Each row comes from the steps of one path. Every step used is in the known rows, and no mark comes twice. Write the path behind each row, first mark first.
(in the rows, 128 means zero)
Known rows:
x/l/e/k/n: [109 130 123 132 151 156 120 137 110 122  68 145 133  95 156 120  77  51
 136 151 158 115 140 113 134 141 177 137 108  99 186 111 119 128 155]
l/e/k/n/f/h/z: [101 155  92 116 157 109 120 108 158 114  79 137 132 125 133 150  80 129
 178 126  88 148 172  70 177 108 173 112 130  76 133 174 115 116 185]
x/l/e/c: [186 170 172 124 149 154 191 118  78 134  75 138 141  92 172 121 139  56
 107 166 148 117 125 153 121 174 147 148 111 106 198  81 142 109 111]
c/e/l/x/k/n/z: [157 152 143 111 140 153 137 199 133 122 123 158  98 114 152  91 158 155
 139 152 156  81  79 122 163 137 105 110 103 100 136 143 128 142 148]
e/c: [166 134 161 116 138 123 187 117 104 145 136 105 143 129 133 134 132 142
  60 167 144 130 132 136 119 155 171 142 140 118 135  81 130 131 122]
f/h/z/b: [129  98 111 137 134 118 180 103 148 124 151 141 169 124 102 167 169 103
 137 129  70 145 195 146 153 107 112 117  99 145 106 135 134 128  75]
l/e/k/n: [104 121 132 133 152 130 113 134 105 127  75 133 126 119 160 115  67 139
 130 142 156 123 136  84 126 126 197 142 127 101 174 128  97 118 159]
k/n/f/b/c/e/l: [102 166  88 164 133 144 110  84 135 108 137  91 197 149 134  37 123 156
 172  99 151 122  60 114  92 136 170 119 142  71  66 126 170 129 170]
b/f/h/z/n/k: [115  73 126 121 114 111 107 122 195  98 101 127 116 142 102 170 151 154
 153 134  78 147 181 109 141  88  96  85 145 163  69 175 105 134 152]
f/b/z/n/k/x/l: [ 96  55  98 158 125 103   4 138 135 109 137 168 113 163 115  91 142  61
 100  81 156 143 123 137  85 118 100 118 110 167  92 187 167 154 106]
b/z/n/k/e: [108  96 107 116 100 126  78 122 114 111 101 149  89 152 165 187 107 162
 131 106 137 137 132 110 118 100 151 117 170 142 137 157  85 134 137]
z/b/c/e/k/x/l: [107 115 134 165 133  82 166 131 100 145 182 104 123  86 130  64 116  55
  53 108 144  93 126 151 111 128 140 121 109 186 111  79 154 146 122]
f/b/c/e: [145 128 139 169 124  99  84 101 100 165 170  98 201 156 147  37 117 142
 130 136 122 104 108 130  47 141 134 119 120 172  91  96 152 115  82]
k/n/z/b/f/h: [137 130 126 159 109 133 155  92 154 134 124  96 147 128  90 166 164 123
 122  99 113 166 124 145 172 106  88 126 115 113  78 205 124  95 120]
h/z/b/f: [140 124 159 146  85 140 209  87 158 141 135 119 136 130 111 130 162 130
 135  98  96 152 143 150 160  86  69 112 120 151  86 153 146 136 120]
k/x/l/e: [142 163 166 137 140 123  94 170 107 143 145 173 103  79 154  97 136  63
 143 128 155 134 107 149 107 142  96 170 110 171 213 108 162  87  97]
x/l/e/k/n/z: [135 137 141 109 145 156 113 145 110 142  74 155  90 106 175 139  89  56
 125 144 152 130 140 114 162 119 170 148 119 104 188 142 117 128 141]
h/f/b/z: [123 131 138 123 110 115  99 110  80 147 134 132 162 198 111  85 122 132
 169  92 104 144 139 123 115 184  83 138 123 108  66 172 153 145  64]
c/e/l/x: [165 142 165 130 157 153 135 180  99 141 123 150 136  85 155  83 155 165
 157 133 147  87 116 147 128 154 127 121 132 124 155  92 147 100 123]
c/e/l: [132 126 151 131 139 147 153 174  86 121 135 128 159 100 156  70 142 160
 176 138 135 107 122 138 122 148 139 138 142 128 140  64 131 109 135]
k/n/z: [133 129 131  99 120 148 108 132 157 146 152 129 111 145 142 160 129 144
 114 141 147 149 118 112 139 102 138 156 148 118 146 147 114 118 110]
x/k/n/f: [ 90 145  90 116 110 146 149 131 171  98 125 101 131 159  77 118 119 148
 139 125 146 124  77  84 136 129 111 124 127  96 114 120 127 151 220]
f/h/z: [137 114 122 104 137 105 119 140 165 143 160 142 157 129 122 172 149 119
 147 171  76 143 187 131 149 134 119 125 117 151 117 122 131 120  81]
k/n: [108 124 110 117 130 145 118 122 147 124 148 114 153 132 122 142 116 135
 124 150 157 140 118 109 109 127 147 147 138 116 140 114 121 117 124]
b/z/n/f: [113  90 113 111 100 156  98 119 114 141 113 103 137 188 118 140 130 163
 129  92 141 145 117 127 137 128 114  86 153 126  88 175 147  95 151]
z/h/f/b: [118 139 118 142 141 121  62 101  98 115 139 109 143 142  68  82 109 152
 164 101 102 136 158 172  75 160  75 132 130 124  99 128 145 115  84]
h/z/n: [110  76 132  96 126 152 115 142 159 129 150 140 144 143 127 150 137 138
 134 146 121 144 167 129 116  89 128  99 132 162 132 136 136 131  95]
x/k: [128 101 139 122 119 127 142 171 128 132 139 124 131 147  99 107 131 139
 116 161 127 102 111 117 122 151 104 127  98 160 130  84 124 155 145]
x/l: [133 121 139 117 124 165 135 145 132 140 141 132 148 108 120 141 143  55
 125 148 138 120 128 153 125 158 114 143 119 143 157  73 152 127 111]
k/e/l/x: [151 164 158 133 153 150 120 164 120 137 126 159 108  72 160 170 134 154
 146 126 156 122  95 153 155 146 159 150 137  95 198 104 129 129 128]
b/z: [146 109 135 113 104 127 112 132  97 172 144 130 135 169 152 135 132 137
 110 145 127 135 133 136 141 166 122 128 126 145 106 139 139 113  90]
e/k/n/z/h: [121 100  97 120 142 117  53 130 129 147 132 103  72 126 122 149  84 157
  65 155 136 134 160 147 149 102 167 121 141 119 122 150 103 121 142]
c/e/l/x/k/n: [121 146 123 132 153 150 147 193 128  97 114 146 142 105 134  73 144 143
 152 156 163  76  74 115 131 161 113 109  97  95 136 114 135 142 164]
z/n: [104  62 139 122 136 158  97 148 125 129 133 109 157 142 110 135 132 149
 118 130 153 133 136 134  95 113 136 112 135 158 144 112 125 105 116]
x/l/e/k/n/z/b: [126 120 130 136 137 169 173 109 104 126  66 155  98  98 152 133 109  40
 111  98 153 126 142 129 170  90 158 138  99  94 175 157 120 137 134]
x/l/e: [160 151 158 126 129 167 130 145  93 138  93 159 140  94 161 120 135  57
 169 142 143 117 125 150 118 158 114 149 106 143 203  94 141  93 105]

Which path is each row?
[136 132 115 138 123  91 195  85 129 146 173 112 184 125 137 122 159 113
 129 145  67 113 175 145 122 116 112  90 102 171  75 116 133 109  54] -> f/h/z/b/c/e
[126 105 106 120 122 104 184  72 153 149 166 111 161 139 117 172 163 104
  98 154  72 134 171 152 149 118 131  98  94 156  77 139 142 131  51] -> f/h/z/b/c
[127 128 128  97 128 112 179 107 162  87 111 145  96 118 166 198 113 155
  95 141 116 149 158 102 115  61 186 123 179 112 158 116  86 178 146] -> h/z/n/k/e/c
[115 112 124 121 129 107 104 157 163 107 162 161  60  98 115 133 150  80
 102 114 152 125 122 122 113 116 114 168 147 175 153  87 135 153 147] -> n/k/x/l
[127 112 139 138 138 134 167 107  97 135  74 141  92 128 158 129  92 127
 108  92 141 137 146 109 163  70 177 138 116 104 168 173  99 123 137] -> l/e/k/n/z/b
[146 144 141 127 143 141 125 152 140 102  93 179  60  78 161 178 136 174
 154 108 147 112 109 123 153 114 173 154 158  96 189 105 100 157 166] -> n/k/e/l/x
[ 91 158 103 121 123 109 145  94 137 135 134  60 139 146 135  86  67 168
 105 123 144 101 103  77 118 119 191 104 166 111  81 101 120 130 209] -> b/c/e/k/n/f
[127 174 124 151 130  91  73  81  75 133 163  79 162 142 106  34 100 163
 159 123  95 106 135 173  44 170  80 106 136 148  66 110 147  94  66] -> z/h/f/b/c/e
[ 92 147  65 107 125 118 147 130 208  91 138 127 153 153  74 156 136 120
 161 151  85 135 131  85 170 128  98 104 107  98  85 160 129 154 184] -> x/k/n/f/h/z
[105 150  85 139 163 139 114 122 131 101  55 121 146 103 112 139  90  53
 168 121 125 127 143 103 162 153 167 124 114  66 151 138 127 106 205] -> x/l/e/k/n/f/h
[183 181 166 131 144 105 184 151 113 140 125 129 111 103 133 160 119 141
  61 170 148 104  86 128 130 161 139 132 109 104 177  98 115 163 149] -> l/x/k/e/c
[114 104 141 125 129  81  91 153 161 118 167 150  59 119 114 126 133 167
 100 105 137 130 126 100 106  94 134 169 162 181 148 112 106 141 150] -> n/k/x
[149 118 125 129 125 153 167 132 155 135 123 146  84 143 103 150 158 122
  79 106 158 110  94 126 161  94  92 110  80 110 133 184 125 154 122] -> l/x/k/n/z/b
[173 185 178 132 156 109 155 148  91 137 133 152 106  80 163  99 137  57
  81 152 163 135 103 150 117 160 132 172 116 135 203  99 166 104 108] -> k/x/l/e/c
[123 156 118  90 104 124 101 112  68 137 136 109  97 155 108 133 122 156
 137 133 101 138 159 174 137 193  62 118 148 122  82 153 130  95  70] -> b/z/h/f
[164 177 159 127 134 114 184 115 107 136 140 112 140 100 153 170 109 141
  83 155 142 144 112 133 115 137 182 166 157 104 181  70 111 133 129] -> k/e/c
[152 126 156 153 119 111 115 134 136 149 129  88 164 126  93 141 148 142
 143 147 104 143 136 140 145 168  90 129 121 151  89 136 131  84 137] -> b/f/h
[115  84  93 121 123 132  74 121 116 137 112  98 164 182  98 160 141 143
 139 111 115 146 142 136 151 151 113  76 136 122  71 191 142  76 144] -> b/z/n/f/h
[137 145 150 130 132 112  98 156 126 108 112 185  50  83 153 111 138  79
 143 107 148 123 118 117 103 113 112 171 136 171 205 110 124 117 141] -> n/k/x/l/e
[ 86  74 117 113 115 124  74 103 103  91  86 139 122 209 104 102 116 155
 169  69 114 135 155 103  90 135 104 106 148 114  57 200 116 165 107] -> h/f/b/z/n/k
[150  96 125 159 115 113  53 113  93 176 141 138 178 190 140  89 128 120
 125 114 120 141 126 132 102 166 119 128  99 136  83 166 161 128  75] -> f/b/z
[104 145  79 151 115 128  82  50 162 135 149  76 174 183 101  97 109 143
 120 100 153 142  72 105  87 122 160 125 129  92  73 152 163 135 153] -> k/n/f/b/c
[129 124 110 139 134 115 209 105 120 119 153 123 181 104 152 105 175 117
 151 150  78 113 160 161 158 131 139  95  99 134  74 113 145 130  68] -> f/h/z/b/c/e/l
[114 132 156 134 130 128 111 118 110 122 137 120 166 161  88  87 116 140
 182  89 114 138 142 122  90 158 100 156 130 113 104 126 145 145  91] -> h/f/b
[130 119 123 163 102 128 176 117 159 113 111  96 136 148  72 144 160 114
 116 116 111 142 104 129 179 118  58 109  83 123  67 201 118 138 156] -> x/k/n/z/b/f/h
[127 129 147 129 130 119 100 175 144 141 190 145 114  90 115 122 151  56
  98 134 153 132 113 151 115 144 100 167 123 174 168  89 169 124 107] -> k/x/l
[ 96 106 115 100 116 125 115 130 181  87 121 167  89 119 156 196 113 158
 154 117 112 146 164 100 113  47 150 125 176 150 167 127  81 162 137] -> h/z/n/k/e
[170 122 136 117 122 129  63 130 116 165 156 120  76 123 127 148 140 165
  90 144 119 135 154 188 133 120 102 128 141 165 142 128 124  84  93] -> n/z/h
[116 167 123 151 143 119  92 102  67 114 142  85 157 125 117  25 125 171
 179 123 109 108 119 191  76 181 104 110 129 113  63 106 156 116  83] -> z/h/f/b/c/e/l
[ 87  97 114 104 128 149 135 147 170  64 103 178  86  98 167 186 127 163
 177 122 122 147 150 112 150  62 177 125 176 114 160 121  95 183 156] -> h/z/n/k/e/l
[152 169 147 135 126 104 198 145 111 120 131 115 133 122 132 145 109 138
  78 177 137 117  95 119 119 155 153 149 123 110 167  70 104 173 160] -> x/k/e/c
[145 146 147 121 115 110 139 123 104 165 172  89 154 131 157  82 124 157
 113 161 127  96 114 130  83 146 139 119 142 181 113  72 128  94  96] -> b/c/e
[127 147 135 138 110 122 134 166 125 125 145 135 128 120 124 146 107 140
 138 151 128 116 102 116 115 141 114 150 118 149 174  78 103 159 150] -> x/k/e
[127 101 121 115 131 150  83 150 113 107  72 179  66 119 175 186 137 165
 137 102 158 124 110 133 157 120 162 100 148  95 152 184 108 143 140] -> b/z/n/k/e/l/x
[112 106 124 148 136 124 178 120 109 130 127 115 120 122 139  99 100 143
  97  91 132 119 154 106 142  69 160 128 142 119 123 133 102 137 147] -> c/e/k/n/z/b
[156  98 152 130 110 146 177 115 117 156 143 129 105 141 124 153 164 137
  99  90 122 138 138 149 153  86 118 144 131 149 135 133 125 123  96] -> n/z/b
[127 141 130 124 117 114 127 129 140 109 123 143  84 108 149 178 107 165
 147 113 126 130 128  97 107  95 160 171 179 143 181  82  78 144 164] -> n/k/e
[123 121 121 101 113 141 127 161 159 129 145 130 100 159 122 135 133 137
 104 162 142 126  98 101 144 118 108 138 110 128 125 144 112 157 141] -> x/k/n/z
[143 110 148 182 114 123 171 101 127 138 118  88 177 120  74 138 163 123
 133 103  95 146 139 160 151 135  81 114 103 148  80 151 134  90 129] -> z/b/f/h
[102 155  97 112 117 154 132  99 169 116 135 102 140 145 100 140 115 159
 143 105 151 147  96  99 126 115 141 142 162  87 127 126 131 109 188] -> k/n/f
[125 160  78 102 141 122 129 138 220 114 132 144 127 141  76 170 147 122
 145 145  98 122 125  92 180 134  85  86  92  89  99 186 138 150 175] -> l/x/k/n/f/h/z
